Each row was made from one small tree. Brackets hold a mark, then the marks that hang from it, in alphabetical order. Every link used is in the known rows. Write each row's tree.
Known rows
{N {D {U {R T}}} Q}: 125 -244 -190 169 360 -153 111 137 72 -41 -59 535 -194 -573 -31 -116 147
 683 30 -93 -177 -277
{E {P {R T {U D}}}}: 179 -134 30 172 71 -447 -42 70 103 -267 -148 22 45 415 20 283 -424 30
 -27 -125 -177 53
{R {P E} T {U D}}: 334 -21 43 -107 84 -86 55 295 105 161 -202 165 364 469 6 193 -331 -139
 -117 57 -236 491
{N {D {U {R P}}} Q}: 24 -391 -90 -2 333 -8 146 260 -95 120 8 481 -240 -618 -65 -170 214 622
 44 -18 -208 -309
{U D {R {T Z}}}: -61 86 -159 218 -56 -351 -92 98 -65 -123 -114 387 -113 -129 -56 191 88
 249 180 -81 -181 90
{R U}: -19 136 -30 -218 -66 -221 91 54 -9 69 52 -123 245 251 27 27 -125 -177
 -151 -64 -121 -11
{E {P {R T U}}}: 208 -53 81 106 72 -396 -62 47 143 -198 -169 -21 70 430 36 157 -389 40 14
 -263 -197 85
{D {U {R {P E} T}}}: 184 -67 20 301 14 62 61 -57 152 328 -195 384 -109 -34 -156 -365 162 226
 319 -250 -119 265
{P E R}: 358 -376 84 -25 76 -35 -83 -114 72 104 -131 60 -183 139 11 107 -179 292
 -151 -124 -328 95
{T R {Z M}}: 191 -260 170 -197 -85 233 -165 77 -127 -209 -144 -89 -4 16 217 364 270
 166 -51 51 -151 133
{E {P {R T}}}: 216 -145 98 242 112 -257 -120 3 151 -239 -196 59 -82 265 23 143 -311 152
 114 -225 -122 89
{T {R {P E} U} Z}: 187 -133 214 -372 9 230 -86 200 -214 83 -191 -199 206 190 345 264 51
 -115 -170 -3 -492 477
{R {P E} T}: 390 -34 150 6 143 212 -78 180 183 193 -285 230 157 245 2 -38 -148 59 90
 -100 -151 543
{N {D {U R}} Q}: 23 -326 -173 79 322 -137 140 136 -55 13 30 445 -263 -633 -28 -120 232
 651 2 -62 -200 -407
{R P {U D}}: -65 -107 51 -273 -37 -47 124 360 -162 175 45 21 242 258 -70 131 -203
 -241 -121 227 -104 136
{D {U {R P T}}}: 56 -7 8 312 -16 60 58 -4 136 260 -142 395 -90 -94 -202 -412 133 193 358
 -179 -1 184
{D U}: 80 -171 -51 263 -48 86 6 -147 112 53 -29 95 -167 -91 -13 -216 61 50 88
 -19 98 21
{M Z}: -59 90 40 -88 -88 -24 -424 246 100 51 49 -72 -217 -132 117 5 -38 -151
 -10 -134 -30 164
{P E}: 238 -106 22 -20 61 -6 11 -97 34 126 -108 -17 -30 119 98 81 56 53 -75
 -135 -231 155
{E P}: -12 -37 65 132 56 -208 -2 12 -27 -150 -68 -108 -47 177 96 112 -28 -86
 134 -189 -84 -10
{P E {R T}}: 523 -236 64 113 136 -59 -146 -110 249 17 -275 198 -75 238 6 105 -312 348
 -102 -178 -285 281
{P {R T}}: 285 -131 41 140 76 -57 -151 -15 217 -112 -174 213 -52 120 -94 28 -359
 290 -29 -41 -48 127
{D {U R}}: -67 -41 -78 300 -76 -77 113 -167 42 196 -12 240 -211 -192 -157 -349 256
 192 261 -186 -18 -90
{N {D U}}: 190 -335 -184 176 151 34 28 -5 -27 -77 -75 273 -167 -208 -2 22 -102 316
 -73 12 -11 -187
{U {R {T Z}}}: 0 234 -65 98 -59 -252 -137 33 24 14 -148 296 -57 -99 -28 -56 153 278 255
 -354 -213 145
{R P T U}: 184 189 105 -194 36 0 11 319 145 164 -154 116 422 403 -53 -63 -316 -163
 6 -56 -78 416
{E {P {R {T {Z M}}}}}: 317 -312 133 79 -4 -253 -291 83 119 -303 -237 79 -178 290 90 277 -197
 276 124 -305 -155 101
{T {R P U} {Z M}}: 165 -242 273 -492 -120 261 -96 318 -200 9 -135 -130 231 238 181 306 149
 -13 -96 64 -258 275

Write each row's tree
316 -366 0 -121 26 -275 20 -30 6 72 -70 13 -25 323 7 283 -313 137 -320 2
 -398 44
{P E {R {U D}}}
335 -431 313 -340 -33 436 -165 208 -170 32 -244 -43 11 115 230 332 276
 159 -26 35 -309 384
{T {R {P E}} {Z M}}
-3 24 221 -213 96 260 239 181 -136 131 -64 -150 409 222 33 53 -39 -225
 -107 224 -162 234
{T {R P U}}
222 -101 75 36 13 -410 -233 81 86 -262 -198 -40 -28 371 168 240 -360 74
 13 -337 -281 160
{E {P {R {T Z} U}}}
161 -7 18 -209 -65 -103 -217 434 -10 -53 -169 163 226 286 130 257 -325
 -116 -69 44 -187 486
{R P {T Z} {U D}}
51 -243 47 54 29 -429 13 72 -52 -191 -40 -86 -47 337 25 288 -325 -17 -68
 -88 -216 -97
{E {P {R {U D}}}}
139 62 27 -94 37 -83 43 373 77 57 -124 179 378 376 -77 132 -372 -184 -62
 160 -48 371
{R P T {U D}}
143 -428 -150 54 341 -10 61 157 11 -102 4 327 -232 -556 91 -16 71 537
 -143 74 -104 -321
{N {D U} Q}
115 -144 168 -151 132 197 268 161 -164 125 -108 -107 355 281 75 265 -48
 -206 -210 303 -297 299
{T {R {P E} {U D}}}
378 97 122 -208 87 -4 15 241 177 270 -234 102 406 491 26 -1 -269 -117
 -59 -165 -264 539
{R {P E} T U}
632 -416 105 -61 1 -58 -360 -20 208 -69 -312 211 -188 241 102 272 -184
 485 -89 -279 -343 309
{P E {R {T {Z M}}}}
142 183 -135 63 11 -335 51 123 156 -148 -92 108 340 347 -9 231 -344 -131
 -154 79 -39 177
{R T {U D}}
-42 -75 155 -141 94 199 270 225 -193 47 -42 -94 372 202 7 213 -85 -246
 -161 396 -142 196
{T {R P {U D}}}
274 -19 20 -21 23 -235 -82 40 218 -57 -129 113 144 316 -76 56 -458 153
 -152 -88 -142 123
{P {R T U}}
137 123 86 50 85 -28 75 118 46 346 -204 372 77 69 -178 -181 130 221 292
 -287 -267 312
{U {R {P E} T}}
79 -29 -9 167 82 -130 119 184 -35 212 -171 451 20 42 -212 63 60 198 207
 -21 -234 254
{U D {R {P E} T}}
166 -155 250 -58 180 433 169 73 -100 159 -179 -66 191 101 77 82 86 -56
 -41 188 -220 343
{T {R {P E}}}
166 117 -140 -55 -87 -359 -210 184 71 -257 -139 85 188 260 199 356 -296
 -70 -158 -30 -175 295
{R {T Z} {U D}}
-19 193 65 67 41 -32 66 176 24 265 -133 380 92 -5 -247 -234 99 184 336
 -203 -112 216
{U {R P T}}
126 -192 72 -288 15 -52 127 286 -132 272 -31 -1 219 347 12 193 -170 -202
 -180 115 -293 256
{R {P E} {U D}}
150 -44 233 -229 134 263 243 120 -110 213 -134 -167 394 301 98 101 -6
 -191 -157 132 -312 337
{T {R {P E} U}}
52 -167 31 188 -33 83 112 -62 0 401 -87 280 -202 -115 -150 -371 266 183
 283 -209 -155 110
{D {U {R {P E}}}}
-61 -17 -38 93 -36 -144 -96 302 -133 45 -145 441 -95 -102 -107 114 58
 209 252 -22 -195 244
{U D {R P {T Z}}}
475 -227 -16 30 89 -299 -41 -17 193 -15 -207 148 87 420 10 290 -452 192
 -276 -59 -350 234
{P E {R T {U D}}}
80 -163 99 -2 28 -379 -7 32 0 -129 -60 -123 -15 353 42 152 -287 -2 -20
 -219 -228 -65
{E {P {R U}}}
-32 -11 107 -95 21 -4 132 108 -140 434 -66 235 -35 -32 -180 -183 261 172
 243 -229 -306 114
{U {R {P E}}}
395 -311 80 -37 -60 -56 -365 76 177 -188 -210 228 -169 128 4 192 -237
 426 -13 -142 -110 155
{P {R {T {Z M}}}}
